Each row comes from the steps of one path. Every step used is in the known rows, and no mark comes twice. Write the path behind each row, first mark first.
In the rows, zero is written as 128.
Known rows:
bubi > posuvaf > revis > padob > kobu > zubur: [126 118 119 121 199  69 185 118 126  42  86 111 117 127  62 176  90 136
 116 137 106 162 109  66 119 150 215 106 126 117 132 165]
vone > bafaf: [123 149  85 124 118 144 135 153 124 105 109  82 139 110  97 118  99 149
 117 119 134 147 120  77 130 131 155 110 108 148 119 115]
padob > revis: [111 154  91 145 133 124 157 135 103 111  91  82 128 140  95 125 106 153
 102 111 131 123 108 118 148 115 168 106 133 130 128 107]
dekiz > bubi > posuvaf > revis > padob > kobu > zubur > vibu: [142 106 121 114 197  69 135 127  97  37 114  95 131 171  44 172 108 116
  85 149  90 147  90  51  99 187 220 105 105 106 127 162]
dekiz > bubi > posuvaf > revis > padob > kobu > zubur > vibu > gofik: [154 126 128 108 204  59 137 139  86  29 128 110 123 191  87 178  96 121
  82 155  78 155  94  56  89 192 246  98  89 105 129 189]
povet > kanu > revis > padob > kobu: [119 114 141 137 158  79 174 118 117  52  95  67 160 127  99 132  96 136
 129  89 119 178 111  71 105 146 194  49 143 147 151 125]
padob > kobu > zubur > vibu > gofik: [142 152 110 139 174  59 116 124  89 113 149  96  87 141 121 154 103 131
 109 168 100 153 103  90 128 146 215 111  72 123 128 163]
degar > revis > padob: [122 146 116 135 151  97 170 129 113  76  80  93 131 145 112 123 114 126
 112  86 134 159 129 109 136 123 181  90 154 161 119 141]
kobu > zubur: [116 145  97 121 162 107 124 113 111 113 121 106  90 117  90 139 116 147
 122 137 156 139 122 103 123 128 170 115 117 143 121 124]
vibu > zubur > kobu > padob > revis: [128 126  81 129 134 124 169 101 109  80 108 119 120 130 112 118 105 152
 103 138 123 147  84 129 135 128 180 134 113  97 111 121]
zubur > kobu > padob > revis > kanu > povet: [118 104  88 118 151 100 172 108 115  90  62 111 151 118  84 142 113 152
 131 146 134 148 101 142  79 142 201 113 135 101 138 136]
revis > padob > kobu > zubur: [129 141 125 146 176  54 159 113 134  63 106 110  67 106  84 169  86 130
 119 136 143 175  91  71 131 137 197  84 129 136 119 143]
bubi > posuvaf > revis > degar > vone: [113 110 118  69 178 100 177 109 120  64  88  83 158 166  49 141  99 143
 131 118  79 121 139  89 111 136 204 100 137 123 132 140]
bubi > posuvaf > revis: [111 127  94  98 180 133 163 144 107  87  97  97 173 138  75 121 110 142
 122 113 101 119 142 106 124 130 183 129 126 136 135 133]
zubur > kobu > padob > revis: [142 110  87 121 134 134 185 107 114  85  76 101 137 119 102 119  99 151
 104 140 125 114 100 134 129 114 164 119 126 112 109 126]
bubi > posuvaf > revis > padob > kobu: [124 125 121 123 192  82 198 145 129  35  82 104 152 127  71 150  83 128
 118 110  90 157 112  71 135 137 211  97 138 130 134 153]
povet > kanu > revis: [104 117 113 110 144 130 138 122  95 103 108  61 181 137 105 103 120 151
 132  93 129 142 141 107  95 137 166  80 132 154 149 105]
kanu > revis > degar: [107 126 127 101 146 106 144 113 104 107  71  72 136 125 106 148 112 125
 148 102 148 147 135  78  99 130 194  72 165 157 119 124]
vibu > zubur > kobu > padob > revis > posuvaf > bubi: [122  76  79 104 146 146 169 113  58  51 116 126 123 142 112 124 125 149
 111 116 106 125  67  98 117 133 201 119 111 123 103 122]
padob > kobu: [117 148 106 142 161  81 152 142 124  97 103  96 106 104  96 122  94 132
 121 129 115 140 106  85 160 123 180  99 114 138 136 124]
zubur > kobu > padob > revis > degar > vone: [144  95 111  90 134  99 199  72 127  61  65  88 123 146  78 140  89 151
 113 145 104 116  98 117 118 121 188  89 138 100 107 132]
vibu > zubur: [101 166  95 134 157 110 124 133 111 102 147 117 105 131 109 111 111 135
 125 110 137 165 111 102 147 129 181 121 114 137 125 112]
kanu > revis: [125 128 108 123 142 122 134 129 110 115  93  75 149 127 112 124 120 136
 139 100 155 141 142 103 118 137 176 100 140 159 131 115]
zubur > kobu > padob > revis > posuvaf: [140  85  80 119 154 144 209 101  77  76  77 106 136 114 108 131 111 158
 116 121 118 121 102 123 114 108 170 129 120 117 105 135]
vone > degar: [115 129 108 117 131 125 118 152 105 115  90  86 128 110  88 117 123 148
 134 117 118 130 105  72 140 144 158 103 130 145 110 108]
posuvaf > revis > kanu: [110 123 100  90 151 110 169 113 118  98  80  85 187 120  92 151  98 134
 144 120 112 130 136 103  93 120 199 108 128 171 142 133]
revis > kanu: [112 151 105 114 148  96 161 117 122 103 113  98 148 120 100 132 105 129
 144 123 126 142 125 103 101 110 190 109 123 160 145 122]
kanu > revis > padob > kobu: [139 126 134 148 156  72 169 127 133  64  78  81 127 115 107 153  91 117
 135  97 141 179 113  67 128 144 203  68 148 155 130 137]
vone > degar > revis: [113 125 107 123 119 115 127 150  92 120  57  77 138 137 104 104 143 150
 122 114 103 130 121  84 152 151 160 108 132 143 126 120]
kobu > padob > revis: [122 140 106 126 144 135 175 113 111  98  77  93 142 122  95 127 102 157
 115 116 138 128 103 135 144 112 176 101 148 130 111 117]

Which path is each row?
[ 88 118 107 123 136  81 113 154  96 125  45  89 152 136  83 128 155 150
 150 120 112 161 123  92 103 179 198 103 140 130 154 133] => vone > degar > revis > kanu > povet
[112 119  89 128 162 119 174 129  65 109  86  90 133 139 122 114 140 144
 125  88 115 137 147 109 133 117 175 121 122 154 130 139] => degar > revis > posuvaf
[135 129 126 128 151 107 155 123 122  77  90  82 148 129 110 147 103 125
 138  78 167 168 131  89 108 136 188  75 166 169 115 128] => kanu > revis > padob
[112 127 113 114 109  92 149 129  97 115  53  79 159 137 105 123 140 143
 141 125  92 138 119  80 115 148 184 110 127 147 147 126] => vone > degar > revis > kanu
[137 106 118 125 180  69 140 100 115  77 101  70 132 120  68 191  96 122
 111 136 110 161 101  74 117 150 211  92 121 145 106 161] => posuvaf > revis > padob > kobu > zubur > vibu
[ 87 137  99 128 160  76 136 137 103 118  69  99 148 141  94 122 141 137
 140 113 132 162 144 128 100 152 204 107 135 139 164 142] => degar > revis > kanu > povet
[103  90 106 113 163 139 167 114  59  96 110  68 181 133 111 118 135 157
 146  73 125 146 148  94  83 133 172  91 125 159 145 118] => povet > kanu > revis > posuvaf
[142 110  89 102  95 113 179  84 132  55  92  91 121 154  85 144  84 161
 105 152 100 162  77  79 117 151 193 109 106  79 106 129] => vibu > zubur > kobu > padob > revis > degar > vone > bafaf
[ 96  66 112  85 157 151 141 131  45  74 117  68 185 146 104 108 146 144
 139  70 114 118 123  76  83 140 185  68 129 178 141 108] => povet > kanu > revis > posuvaf > bubi
[130 131 103 146 166  69 112 113 101 123 137  80  94 117  81 149 117 128
 110 162 111 144  99  89 138 140 187 117  91 125 128 137] => padob > kobu > zubur > vibu
[124 125 113 106 170 117 168 128 127  63  81  87 162 119  87 152  86 131
 126  85 135 152 130  95 118 125 189  82 158 175 101 139] => posuvaf > revis > padob
[105  95  95 103 154 130 148 147  52  85  89  95 137 150 113 105 149 133
 120  83 106 108 122  92 132 124 188  98 126 175 127 131] => degar > revis > posuvaf > bubi
[121 128 113 103 188 119 185 139 122  47  94 102 171 141  74 140  96 132
 122  92 111 148 131  94 111 128 198 105 151 145 120 144] => bubi > posuvaf > revis > padob
[123 114 100 126 163 146 201 105  74  89  79  99 141 118 100 140 115 165
 128  99 132 134 109 125 130 106 183 109 141 136 107 129] => kobu > padob > revis > posuvaf
[106 118  82 129 152  91 157 105 112  84  94 130 136 132  93 143 117 154
 132 145 133 179  86 136  87 156 218 128 122  87 142 134] => vibu > zubur > kobu > padob > revis > kanu > povet
[143 107  96  99 157 130 165 110 127  82 101 114 134  95 105 107 101 139
 126 140 130 125 116 124 118 115 160 120 122 136 103 130] => zubur > kobu > padob
[140 110  93 112 124 111 207  87 119  79  71 102 161 118 104 139  99 144
 124 150 112 124  97 129  93 108 189 119 123 119 132 131] => zubur > kobu > padob > revis > kanu
[142 119 144 135 170  58 134 103  79  73 140  70 140 164 125 167 104 132
 115 129 105 187 106  75  76 167 229  61 102 133 140 163] => povet > kanu > revis > padob > kobu > zubur > vibu > gofik
[127 145 123 155 158  58 184 134 123  64  67  92 113 131 110 131 101 121
 110 103 111 167 111  89 157 130 194  79 142 145 134 145] => degar > revis > padob > kobu
[127 124 134 148 133  63 162 148 115  70  42  85 116 125 100 134 117 131
 119 110  91 169  90  51 161 160 190  77 144 135 123 139] => vone > degar > revis > padob > kobu
[117  76 106  98 154 143 134 140  61  86 101  83 154 133 109 130 141 128
 145  78 136 119 124  72 100 137 194  87 134 184 120 120] => kanu > revis > posuvaf > bubi
[123 126 125 127 128 101 147 142 107  82  54  84 134 139 103 124 128 138
 123  92 112 156 110  74 141 153 173  86 155 152 108 132] => vone > degar > revis > padob
[150 110 131 150 161  59 128 100 108  91 108  65 119 130  90 183 112 115
 125 130 140 180 105  70 108 161 213  85 126 139 120 150] => kanu > revis > padob > kobu > zubur > vibu
[127 148 126 148 169  68 174 137 139  57 100 101 101 108  95 143  80 121
 122 108 127 168  96  74 147 122 193  75 139 148 121 133] => revis > padob > kobu
[119 134  76 127 146 109 133 128 113  87 146 122 101 130 117 105 106 129
 116 132 125 150 107 101 131 131 171 140  94 120 123 117] => vibu > zubur > kobu
